Every row comes from one small tree of marks. The marks that hang from a mark follow it in brackets, in alphabetical order. Every link used is in the known rows. Which tree was each row made from?
Known rows
dofek{vosug}: [ -6.9   7.0 -12.1 -15.7  -1.9   2.3 -15.5  13.2   5.3   2.7  -1.1  -1.9
   2.0  -1.4  11.1  12.0   7.7  12.1]
dofek{kebis lemepeb vosug}: [-43.6  19.1  13.9 -23.5   1.6   7.9 -49.4  16.1   5.6   9.4 -21.4   5.0
   0.5  -8.3  31.4  16.3  11.7  17.4]
kebis{lidu{dasel}}: [ 10.9  -2.6  -7.1 -13.8 -16.1  -2.1  -4.8  -7.1  -3.1  10.0  -2.2 -12.6
   1.8 -20.2  -2.5   4.0   7.2 -26.6]
kebis{lidu{dasel vinid}}: [ 19.4  -7.6   3.8  -3.5  -0.9  -6.9 -13.5  -6.7 -10.4  17.7   5.3  -3.5
  -9.7 -20.3  -9.6  -8.5  10.6 -16.7]
lemepeb{fisap}: [ 12.4  -5.7   8.7  12.9  -2.1 -12.8 -17.2  19.1  -2.7 -10.8   3.3 -35.5
   3.2   7.1  10.2  -7.9  -2.5  18.4]
lemepeb{dofek{kebis} fisap}: [ -2.3 -14.5  34.9   7.5   9.2 -14.1 -46.4  19.8  -4.8 -11.4 -11.7 -20.7
  10.9   0.0  29.4 -15.9  14.8  40.3]
vosug{rufum}: [ -3.7  -5.3   5.0 -10.7  -1.5   8.4  -8.8   0.6  -7.4   4.5   1.2   6.6
  -9.2  -3.0  -3.6  -8.0  10.3  11.1]
dofek{kebis{lidu} vosug{rufum}}: [-26.4  -2.4  15.2 -52.1   6.8   9.5 -59.9  12.7   1.9  19.5 -18.6  -3.3
  -3.9 -11.9  28.1  11.4  38.5  16.0]
dofek{kebis vosug}: [-29.2   7.8   2.9 -29.0  12.4   1.8 -41.9  10.9  13.2   7.7 -20.1   6.5
   9.6  -7.3  31.1   6.8  23.7  18.4]
dasel{lidu rufum}: [-26.4  -6.8  -1.8  -2.7  -3.6  -7.8 -18.1  -7.8   6.3  -7.3   8.8 -16.0
  -8.2  -2.3 -14.9  45.3   5.8  -7.0]
lemepeb{dofek}: [  7.5  -9.0   8.0   8.1  -0.4  -1.7  -6.6   3.2 -10.7  -3.7   1.7   7.8
  -2.1   1.5   0.1  -0.4   0.6  13.8]
fisap{vinid}: [ -6.3 -20.3   1.5 -31.5  10.8   0.2  10.4  -3.2  -4.0 -11.6   1.6  -9.5
 -18.3 -11.2   3.7  -8.5 -20.4   6.6]
lidu{dasel vinid{fisap}}: [ 17.6   0.7   8.4   7.6   2.5  -6.6 -12.1  -9.8 -12.0  -2.4   9.2  -0.5
   2.3 -17.7 -12.5 -21.0   2.7   3.5]
lemepeb{dofek fisap{vinid{lidu{dasel{rufum}}}}}: [  7.8 -34.7  14.6   4.3   9.1 -14.6   7.9   4.5  -2.5 -20.6  12.7 -59.8
 -12.4 -32.4  13.4   2.1  -3.5  26.8]
vinid{fisap lidu}: [ -4.1   7.3  20.3   8.2  -5.6   8.4  -2.0   0.4   2.6  -6.4   7.6 -20.8
   1.5   4.2   0.5   9.8  -6.3  10.7]
dofek{lemepeb{fisap{vinid{lidu{dasel}}}} vosug{rufum}}: [-22.9  -9.4  10.6 -32.3 -20.5  13.1 -29.6  33.6  -5.1   0.5   4.5 -46.8
 -32.5 -23.3  22.8  -3.0 -19.3  40.1]
dasel{lidu{vinid{fisap}} rufum}: [-13.4  -7.8  19.8   6.4   8.6 -14.2 -34.9 -10.2  -8.0 -14.2  20.1 -23.1
 -11.4  -3.7 -25.6  36.5   9.5   9.4]
lemepeb{fisap{vinid{lidu{dasel}}}}: [  3.4 -20.0   7.3 -14.3  -7.1  -3.8   6.4  14.2   4.0 -13.8   6.4 -47.3
 -14.4 -17.6  14.7 -19.7 -26.8  19.8]
lemepeb{dofek{kebis{lidu} vosug} fisap{vinid}}: [ -8.1 -32.3  29.7 -51.3  14.4 -13.7 -62.9  31.7  -9.9 -13.3 -11.3 -49.2
 -11.2 -13.7  44.7  -0.6   8.0  42.9]

Write each row's tree
[-13.7 -21.9  -5.2 -17.0  13.4  -0.9  29.3 -18.1   9.9  -5.1   5.4 -29.6
 -15.6 -37.9   3.4  12.9  -4.3  -4.7] : fisap{vinid{lidu{dasel{rufum}}}}
[ -1.8   2.8   6.0  12.4  -2.0  -3.5  10.5 -19.0   8.9  -6.2   8.5 -34.5
  11.1 -26.5  -4.0  22.1  18.2  -6.3] : vinid{fisap lidu{dasel{rufum}}}
[-16.1 -27.2  23.4 -40.3  19.2 -12.2 -52.5  32.1  -4.4 -21.2 -11.9 -31.2
  -5.7 -10.9  46.1 -12.4   1.4  58.7] : lemepeb{dofek{kebis vosug} fisap{vinid}}
[ -9.2 -13.8  -2.1 -25.7  -4.8   8.8  20.4  -5.1   7.6  -2.3   3.9 -12.0
 -18.3 -24.4   4.3 -10.3 -24.0   1.4] : fisap{vinid{lidu{dasel}}}
[ -7.0  -0.7  -4.6  13.9   1.4  -1.9  18.2 -16.2  14.6   8.0   3.8 -18.5
   1.2 -28.1   0.4  22.8  17.7 -12.2] : vinid{lidu{dasel{rufum}}}
[ -9.2  -3.3  21.5  -2.6  -6.7  -3.7 -43.1   2.4 -11.1 -11.8  17.8  -5.6
 -14.2  11.2 -25.0  12.9 -12.1  13.3] : dasel{lidu{vinid{fisap}}}
[-21.9  -1.2  13.0 -21.9  10.7  -0.3 -46.8  15.0   2.6   3.3 -16.2  15.3
   9.7  -5.6  31.9   4.3  24.5  32.5] : lemepeb{dofek{kebis vosug}}
[-16.9   2.3  40.0 -10.6  10.0  -9.1 -84.9  35.0 -10.4  11.1 -11.9 -39.5
 -12.3  -4.7  35.8  11.4  18.7  31.9] : dofek{kebis{lidu{vinid}} lemepeb{fisap} vosug}
[-19.1  -4.5  25.8   3.1   2.4 -19.4 -46.6   1.8  -4.2   1.4 -16.2 -56.9
   9.2 -36.9  26.5  22.5  32.5  -7.5] : dofek{kebis{lidu{dasel{rufum}}} lemepeb{fisap}}
[-25.0  -7.1  17.5 -33.3   9.4   7.4 -56.0  15.3  -3.5   9.3 -16.1  22.4
   0.5  -8.0  28.0  -3.7  34.0  44.5] : lemepeb{dofek{kebis vosug{rufum}}}
[-35.0 -18.5  35.1 -61.6   5.3   2.8 -74.5  33.5 -15.3  -1.6 -15.8 -50.8
 -28.4 -18.1  42.4   4.5   6.2  39.4] : dofek{kebis{lidu} lemepeb{fisap{vinid}} vosug{rufum}}
[  4.7 -13.5  51.4  -7.1  21.4  -9.7 -57.8  -2.4 -22.9  -0.6  -4.0  -6.3
  -0.2  -8.6   9.9  -5.1  24.7  22.0] : lemepeb{dofek{kebis{lidu{vinid{fisap}}}}}
[  9.0  -9.5  -4.7  17.7  20.4 -15.6   5.0 -20.6  -2.7   9.4   6.5  -5.9
  -1.6 -31.0  -8.6   1.7  26.1  -7.9] : lidu{dasel{rufum} vinid}
[ 24.1  -3.3  13.4  -2.5  -3.2  -7.6 -22.1  -9.8 -17.5   5.4   9.3 -17.7
  -0.7 -19.7 -13.5  -7.5   9.1 -10.8] : kebis{lidu{dasel vinid{fisap}}}
[-25.0  11.7  40.2 -22.8  10.6   1.0 -76.9  13.8 -15.7   9.1 -11.1 -18.5
  -7.0 -10.4  20.9  21.8  20.0  18.8] : dofek{kebis{lidu{vinid{fisap}}} lemepeb vosug}
[-25.6   5.0  35.0   5.8   1.3  -7.7 -48.5  20.7  -3.4  -5.8 -17.4 -28.0
   4.6  -2.3  29.8  -4.4   2.6  25.4] : dofek{kebis lemepeb{fisap}}
[-19.0 -33.7  28.9 -50.8  18.2  -3.5 -63.2  30.5 -11.6 -13.9 -11.7 -25.3
 -14.7 -12.8  43.4 -22.8  12.0  69.9] : lemepeb{dofek{kebis vosug{rufum}} fisap{vinid}}
[-16.1 -34.0  30.1  -9.5  21.8 -16.0 -16.7   0.3   4.5 -15.6  -6.0 -47.0
  -3.2 -37.7  34.4  -4.7  10.1  35.3] : lemepeb{dofek{kebis} fisap{vinid{lidu{dasel{rufum}}}}}
[-46.1  -4.8  34.8 -33.4   6.2   4.5 -50.3  36.1   5.8  -7.7 -12.6 -48.2
 -20.4  -9.5  49.6  10.1 -16.4  47.6] : dofek{kebis lemepeb{fisap{vinid{lidu}}} vosug}
[-37.4   8.5   4.3 -26.9   2.4  -3.5 -45.7  -4.2   5.3  17.4 -19.3 -24.7
   6.0 -43.5  28.1  44.4  42.4 -13.7] : dofek{kebis{lidu{dasel{rufum}}} lemepeb vosug}
[ 13.9  -4.6   7.2  18.5  19.6 -17.0  -3.3 -23.9  -9.2  -4.8  11.4 -18.6
   7.5 -31.1 -13.8   2.3  25.0  -2.2] : lidu{dasel{rufum} vinid{fisap}}
[-16.3 -12.6  29.8  -3.3  -5.5   2.4 -10.0  25.1  -6.6 -14.8   5.6 -55.9
 -30.5  -3.3  17.2   2.0 -38.6  29.4] : dofek{lemepeb{fisap{vinid{lidu}}}}
[  1.7  10.0   7.6   5.1 -19.3   7.1   3.5  -5.6   5.1  -3.6   8.0 -15.2
   8.2 -14.2  -3.2  -0.6  -4.9  -0.7] : vinid{fisap lidu{dasel}}
